Known rows, with every way that one mark hangs from another
z_973[z_448 z_617[z_434 z_592]]: [-0.09  0.49 -0.08 -0.29  0.08 -0.18 -0.03 -0.46  0.37 -0.95  1.25  4.99
 -1.42  1.13 -0.16 -0.22 -1.71]
z_973[z_448 z_617[z_592]]: [-0.19  0.85 -0.03 -0.37  0.04  0.08 -0.17 -0.39  0.20 -0.66  0.75  3.04
 -0.89  1.02 -0.09 -0.14 -1.70]
z_274[z_216]: [-0.39  0.08  0.27 -0.47  0.57 -0.45  0.01 -0.62  0.61  0.38  0.33 -1.61
  0.63  0.37 -0.12  0.14 -1.21]
z_592[z_617[z_216[z_609] z_434 z_973]]: [ 0.60  0.16  0.05  0.26  0.85  0.48  0.53 -0.36  0.81 -0.29  1.49  4.28
 -1.16  0.36 -0.02  0.28 -1.58]
z_592[z_617]: [-0.50  1.46  0.49 -0.14  0.61  0.41 -0.05 -0.25  0.45  0.26  0.83  1.21
  0.07  0.11 -0.46 -0.08 -1.12]
z_216[z_609]: [-0.31  1.36 -0.37 -0.11  0.62 -0.71  0.04  0.01  0.50 -0.61  0.36 -0.53
  0.70 -0.13  0.03  0.47 -1.38]
z_973[z_448 z_617[z_216[z_609] z_434 z_592]]: [ 0.44  0.13 -0.42 -0.12  0.24 -0.40  0.23 -0.35  0.57 -1.14  1.86  4.69
 -1.62  1.30  0.31  0.47 -1.71]
z_973[z_617[z_216 z_592]]: [-0.11  0.68 -0.12 -0.48  0.37 -0.04 -0.04 -0.54  0.68 -1.08  0.82  3.26
 -1.51  1.21  0.17  0.40 -1.62]
z_973[z_448]: [-0.48  1.09  0.05 -0.10  0.20 -0.20 -0.06  0.01  0.30  0.03  0.66  1.09
  0.92  0.44 -0.27  0.24 -1.29]
z_973[z_448 z_617[z_216 z_434 z_592]]: [ 0.14  0.14 -0.11 -0.26  0.14 -0.14  0.13 -0.44  0.61 -0.96  1.76  5.60
 -1.76  1.59  0.07  0.34 -1.65]
z_448[z_973[z_617[z_216[z_609] z_434 z_592]]]: [ 0.43  0.30 -0.30 -0.32  0.51 -0.55  0.17 -0.50  0.61 -2.23  1.42  3.90
 -2.12  0.96  0.15  0.22 -1.84]
z_617[z_216[z_609] z_592 z_973[z_448]]: [ 0.86  0.54 -0.55  0.03  0.55  0.04  0.47 -0.07  0.66 -0.57  0.42  3.46
 -0.93  0.89  0.40  0.29 -2.02]
z_608[z_274 z_973[z_448 z_617]]: [-0.41  0.37  0.45 -0.47 -0.16  0.86 -0.13 -0.16 -0.04 -0.30  1.88 -0.57
  0.50  0.52 -0.56  0.60 -2.12]
z_448[z_973]: [-0.39  1.18  0.15 -0.26  0.48 -0.37 -0.10 -0.12  0.36 -1.14  0.37  0.72
  0.17  0.18 -0.35  0.00 -1.46]
z_617[z_216[z_609] z_434 z_592 z_973[z_448]]: [ 0.99  0.08 -0.61  0.11  0.60 -0.21  0.65 -0.18  0.85 -0.91  0.93  5.59
 -1.52  1.01  0.32  0.24 -2.01]
z_608[z_973]: [-0.58  1.60 -0.04 -0.40  0.38  0.27 -0.12  0.08  0.50 -0.43  0.61 -0.36
  0.44  0.01 -0.63  0.81 -1.35]
z_592[z_617[z_973]]: [-0.02  0.96  0.46  0.03  0.65  0.98  0.12 -0.34  0.43  0.20  0.44  2.71
 -0.39  0.10 -0.45 -0.32 -1.53]

Rows
[ 0.31  0.67 -0.23 -0.25  0.67 -0.04  0.33 -0.37  0.85 -1.04  0.04  5.64
 -1.53  0.63 -0.15 -0.46 -1.99]
z_617[z_434 z_592 z_973]
[ 0.03  0.03 -0.31 -0.12  0.43 -0.50  0.17 -0.48  0.71 -1.27  1.78  3.10
 -1.07  0.79  0.21  0.88 -1.49]
z_973[z_617[z_216[z_609] z_434]]
[-0.32  0.13  0.10 -0.09  0.00 -0.12 -0.09 -0.42  0.28 -0.66  1.66  3.83
 -0.49  0.86 -0.27  0.20 -1.49]
z_973[z_448 z_617[z_434]]
[ 0.45 -0.01  0.40  0.26  0.51  0.88  0.44 -0.34  0.66  0.22  1.75  5.72
 -1.02  0.84 -0.30  0.08 -1.53]
z_592[z_617[z_216 z_434 z_973[z_448]]]
[-0.37  0.81  0.05 -0.30 -0.10  0.63 -0.25 -0.16  0.08 -0.43  1.42  0.66
 -0.03  0.53 -0.57  0.78 -1.56]
z_608[z_973[z_448 z_617]]
[-0.23  0.03  0.00 -0.24  0.32 -0.21  0.04 -0.55  0.76 -1.07  1.74  4.14
 -1.14  1.07 -0.03  0.76 -1.43]
z_973[z_617[z_216 z_434]]
[ 0.18 -0.04 -0.16 -0.13  0.42 -0.57  0.10 -0.46  0.51 -1.99  1.77  2.87
 -1.28  0.72  0.07  0.56 -1.63]
z_448[z_973[z_617[z_216[z_609] z_434]]]
[-0.16  0.56  0.24 -0.74  0.21  0.71  0.03 -0.36  0.48 -0.91  1.63  0.58
 -0.88  0.95 -0.22  0.77 -2.25]
z_608[z_274 z_973[z_617[z_216 z_592]]]
[ 0.31  0.89 -0.15 -0.16  0.38  0.35  0.19 -0.18  0.44 -0.43 -0.24  3.84
 -0.71  0.71 -0.14 -0.46 -2.01]
z_617[z_592 z_973[z_448]]
[ 0.70  0.03  0.10  0.37  0.62  0.60  0.57 -0.23  0.63  0.03  1.82  4.65
 -0.86  0.55 -0.09  0.24 -1.61]
z_592[z_617[z_216[z_609] z_434 z_973[z_448]]]
[-0.06  0.68  0.04 -0.44  0.37 -0.31 -0.08 -0.56  0.41 -2.01  0.94  4.16
 -1.94  0.82 -0.24 -0.39 -1.83]
z_448[z_973[z_617[z_434 z_592]]]
[-0.10  0.27  0.10 -0.48  0.23  0.48  0.07 -0.23  0.36 -0.84  2.01 -1.30
  0.05  0.43 -0.09  1.24 -2.09]
z_608[z_274 z_973[z_617[z_216[z_609]]]]
[ 0.30  0.48 -0.40 -0.22  0.20 -0.20  0.09 -0.26  0.39 -0.88  1.33  2.68
 -1.04  1.19  0.37  0.49 -1.70]
z_973[z_448 z_617[z_216[z_609] z_592]]
[ 0.31  0.34  0.45  0.20  0.46  1.11  0.30 -0.26  0.50  0.50  1.24  3.69
 -0.42  0.74 -0.22  0.16 -1.53]
z_592[z_617[z_216 z_973[z_448]]]
[-0.50  0.89  0.41 -0.40  0.08  0.53  0.01  0.14  0.14  0.08  1.51 -1.41
  1.30  0.24 -0.62  0.59 -1.90]
z_608[z_274 z_973[z_448]]
[ 0.07  0.74  0.11  0.09  0.80 -0.11  0.37 -0.24  0.82 -0.22  1.90  2.83
 -0.68  0.36 -0.08  0.49 -1.16]
z_592[z_617[z_216[z_609] z_434]]
[-0.23  0.01  0.39 -0.42 -0.12  0.83  0.02 -0.17  0.19 -0.32  2.33  0.06
  0.20  0.94 -0.32  1.08 -2.04]
z_608[z_274 z_973[z_448 z_617[z_216]]]
[-0.41 -0.01  0.61 -0.72  0.38  0.40  0.07 -0.45  0.43  0.46  1.18 -3.73
  1.09  0.19 -0.46  0.50 -1.85]
z_608[z_274[z_216] z_973]
[-0.12  0.34  0.14 -0.28  0.29 -0.08 -0.12 -0.45  0.40 -1.58  1.24  1.99
 -0.86  0.90 -0.06  0.45 -1.60]
z_448[z_973[z_617[z_216]]]
[ 0.09  0.17 -0.27 -0.04  0.11 -0.20  0.04 -0.24  0.31 -0.61  1.63  1.62
 -0.14  0.91  0.25  0.88 -1.50]
z_973[z_448 z_617[z_216[z_609]]]
[-0.21  0.13  0.07 -0.15  0.00  0.13 -0.07 -0.33  0.34 -0.47  1.58  2.53
 -0.26  1.20  0.05  0.75 -1.42]
z_973[z_448 z_617[z_216]]
